Each row was made from one small tree. The marks that hang from a mark follow it in brackets, in alphabetical order. Every link used is in the known rows. Write each row's tree.
Known rows:
L[C[X[A]] K[P]]: [ -0.4  -4.4  35.0  -8.0 -18.8  15.1   3.7  -4.3  15.1   1.7 -54.9  28.1
 -27.1   2.3  11.0   0.8 -23.5  10.3]
X[A[L] C]: [  7.1  -5.7  10.4   3.5   7.9 -24.0  -3.5 -15.3   6.4 -23.3 -33.7   9.7
 -24.3  17.9  12.7  -0.3 -14.1  15.1]
K[L[C] P]: [  0.1  -4.2  61.7  -6.2  -3.5  18.3  18.4  -0.4   4.0 -15.1 -32.2 -14.3
 -17.2 -14.2  -0.6   7.4  -8.2  15.9]
A[X]: [  6.5  -2.3  52.0  -9.4 -11.4   1.5 -13.3  -3.9  23.8  -2.9  -9.2   7.2
 -11.7   3.9  -2.4  -2.6 -22.2   8.4]
L[K]: [  2.6   9.4  28.0   8.5 -14.7   8.0 -12.4  -6.0  -0.2  -2.1 -42.9  -5.3
 -14.6  -0.3   3.5 -10.7 -18.0   3.4]
N[K[L P]]: [ -4.0   4.3  27.4   6.3 -15.0  14.0  10.2 -11.4   1.1  -8.3 -34.5   3.1
 -15.9  -6.6  -3.3   1.3   1.2  13.6]
N[K[L P[C[X]]]]: [ -2.8   3.4  15.1  -2.9 -17.2  11.8  14.7 -17.1   3.4  -4.8 -31.7  15.2
 -19.0  -0.8   1.4   7.0 -13.8  17.6]
K[L[C]]: [  3.9  -4.4  54.1  -2.7   3.5  10.0   7.4  -7.0  10.3  -5.9 -20.1 -18.8
 -16.4  -9.1   4.1  -5.4  -5.7   9.7]
L[C K[P]]: [ -0.9   2.5  44.7   2.8 -21.7  23.5   5.6   0.8   1.9  -3.7 -56.0  -0.8
 -24.5  -2.1   4.0   4.0 -22.8   4.6]
C[X[A[L[K[P]]]]]: [  3.3  -2.5  23.1 -10.0   2.1  -6.2  -9.5 -11.8  15.6  -4.8 -30.7  22.4
 -17.6   1.5  13.2  -2.9 -11.4  16.5]
K[L P[C]]: [  1.5   1.6  41.3  -5.2  -7.7   8.9  18.0  -5.8  -9.0 -22.9 -28.8 -12.7
 -14.9  -9.1  -2.2  11.3 -21.3  20.1]
N[K]: [  0.8   9.7   9.7  10.5 -19.8   7.7  -5.3 -17.5  13.4   1.2 -21.6   5.8
 -22.5   1.9   0.1  -3.1 -12.9   4.0]
F[K]: [  6.3   2.1  32.4  17.1  -9.0   2.3 -12.2  -3.6  14.3 -10.1 -20.1  -9.3
 -13.1   4.1   5.9 -12.5 -12.2   9.8]
F[K[P]]: [  3.5   2.0  39.1  14.0 -14.0   9.2  -3.1   2.8   9.6 -17.8 -29.8  -5.7
 -13.7   0.2   2.1  -2.2 -14.5  15.1]
N[K[P]]: [ -2.2   9.7  15.8   6.8 -25.5  13.9   3.7 -12.2   8.4  -6.4 -30.5   9.2
 -23.3  -1.7  -3.8   7.2 -14.5   9.0]
P[K[L]]: [  2.6  -1.1  44.0   7.5   6.9  17.1  -8.0 -15.4   9.1 -23.3 -14.5 -13.5
 -15.1  -7.8   2.2  -8.6 -10.1  15.3]
N[K[L P[C]]]: [ -3.0   4.7  17.4   5.2 -19.4  12.2  15.8 -15.4  -4.3 -10.7 -33.6   4.6
 -19.7  -1.0  -2.0   6.4 -11.1  14.7]

Which tree is each row?
[  6.4  -6.6  32.7 -13.1  -7.6   3.5  -0.8 -12.8  34.5   3.6 -16.6  17.5
 -30.4   0.5  10.9  -0.6 -26.3   8.4]
L[C[X[A]]]
[  2.8  -4.1  38.6   3.8  -6.3   7.2   7.6  -2.8   3.9 -16.2 -30.0   0.5
  -9.7   1.2   7.4  -2.5 -13.3  23.0]
F[K[L P[C[X]]]]
[  5.1  -2.4  19.8  -7.6   5.7 -10.3 -15.7 -15.4  19.6  -0.3 -24.9  21.1
 -16.9   3.9  15.7  -9.7 -10.9  13.1]
C[X[A[L[K]]]]
[  4.2  -6.5  41.4  -3.3   5.7  -9.0 -14.0  -5.2   3.6  -7.3 -44.0   9.6
  -7.3  22.7  11.0  -3.8 -10.6  11.8]
A[L[K] X[C]]
[  4.1  -6.0  51.3 -13.7   5.8   9.8   6.1  -9.1  20.2   1.9 -18.1  -5.0
 -16.0  -9.7   8.3  -4.5  -8.6  13.0]
K[L[C[X]]]
[  2.5  -2.6  40.5  12.3  -7.9   7.2   8.6  -1.0  -3.5 -22.1 -32.8 -10.7
 -10.2   1.5   4.2  -2.5 -10.8  20.7]
F[K[L P[C]]]
[  6.5 -11.4  63.2 -10.2   9.6   0.6  -9.5  -5.5  25.1  -0.9  -7.3  -3.3
 -14.4   8.6   8.3   1.1  -8.9   7.4]
A[L[C] X]
[  2.4 -11.4  43.9  -0.9   7.7  15.9  -3.5 -18.5  21.9 -16.6 -17.4   8.2
 -23.3  -3.3   9.4  -8.5 -12.2  16.0]
P[K[L[C[X[A]]]]]
[  0.5   9.7  24.6   4.7 -24.9  13.1   2.2  -3.9 -10.9 -12.1 -51.5   0.5
 -19.2   1.5   1.3   5.6 -31.4   9.6]
L[K[P[C]]]
[  0.8   4.7  17.5  -2.0 -23.2   6.2   0.5  -8.0  -2.0 -10.0 -51.3  20.3
 -21.4   4.7   6.1   2.4 -31.8  13.4]
L[K[P[C[X[A]]]]]
[  1.8  -3.0  49.9  13.2  -3.5   8.5   3.0   2.9   1.6 -19.8 -32.7 -12.1
  -6.3  -4.3   2.7  -8.0   1.0  19.5]
F[K[L P]]
[  2.9  -4.4  12.0   6.6   0.9 -16.2  -0.5 -10.2  -6.0 -24.5 -58.5  15.6
 -22.1  18.9  12.7   0.8 -12.3  16.5]
X[A[L[K[P]]] C]
[  2.4  -5.9  50.1   5.8   6.0  22.8  -2.0 -14.4  13.6 -19.1 -17.5 -12.2
 -21.0  -6.5   5.0  -5.9 -12.4  12.6]
P[K[L[C]]]
[  6.2   0.4   5.6  -6.4  -5.4  -9.5  -5.5 -19.3   8.0  -5.1 -24.7  18.7
 -22.7  11.3  14.8  -0.9 -31.8  13.5]
P[C[X[A[L[K]]]]]
[  1.5  -7.4  57.0  11.6  -4.0  14.9   9.0   3.7   6.4 -16.2 -35.6 -11.4
 -12.2  -2.8   4.9  -5.0  -1.1  16.9]
F[K[L[C] P]]
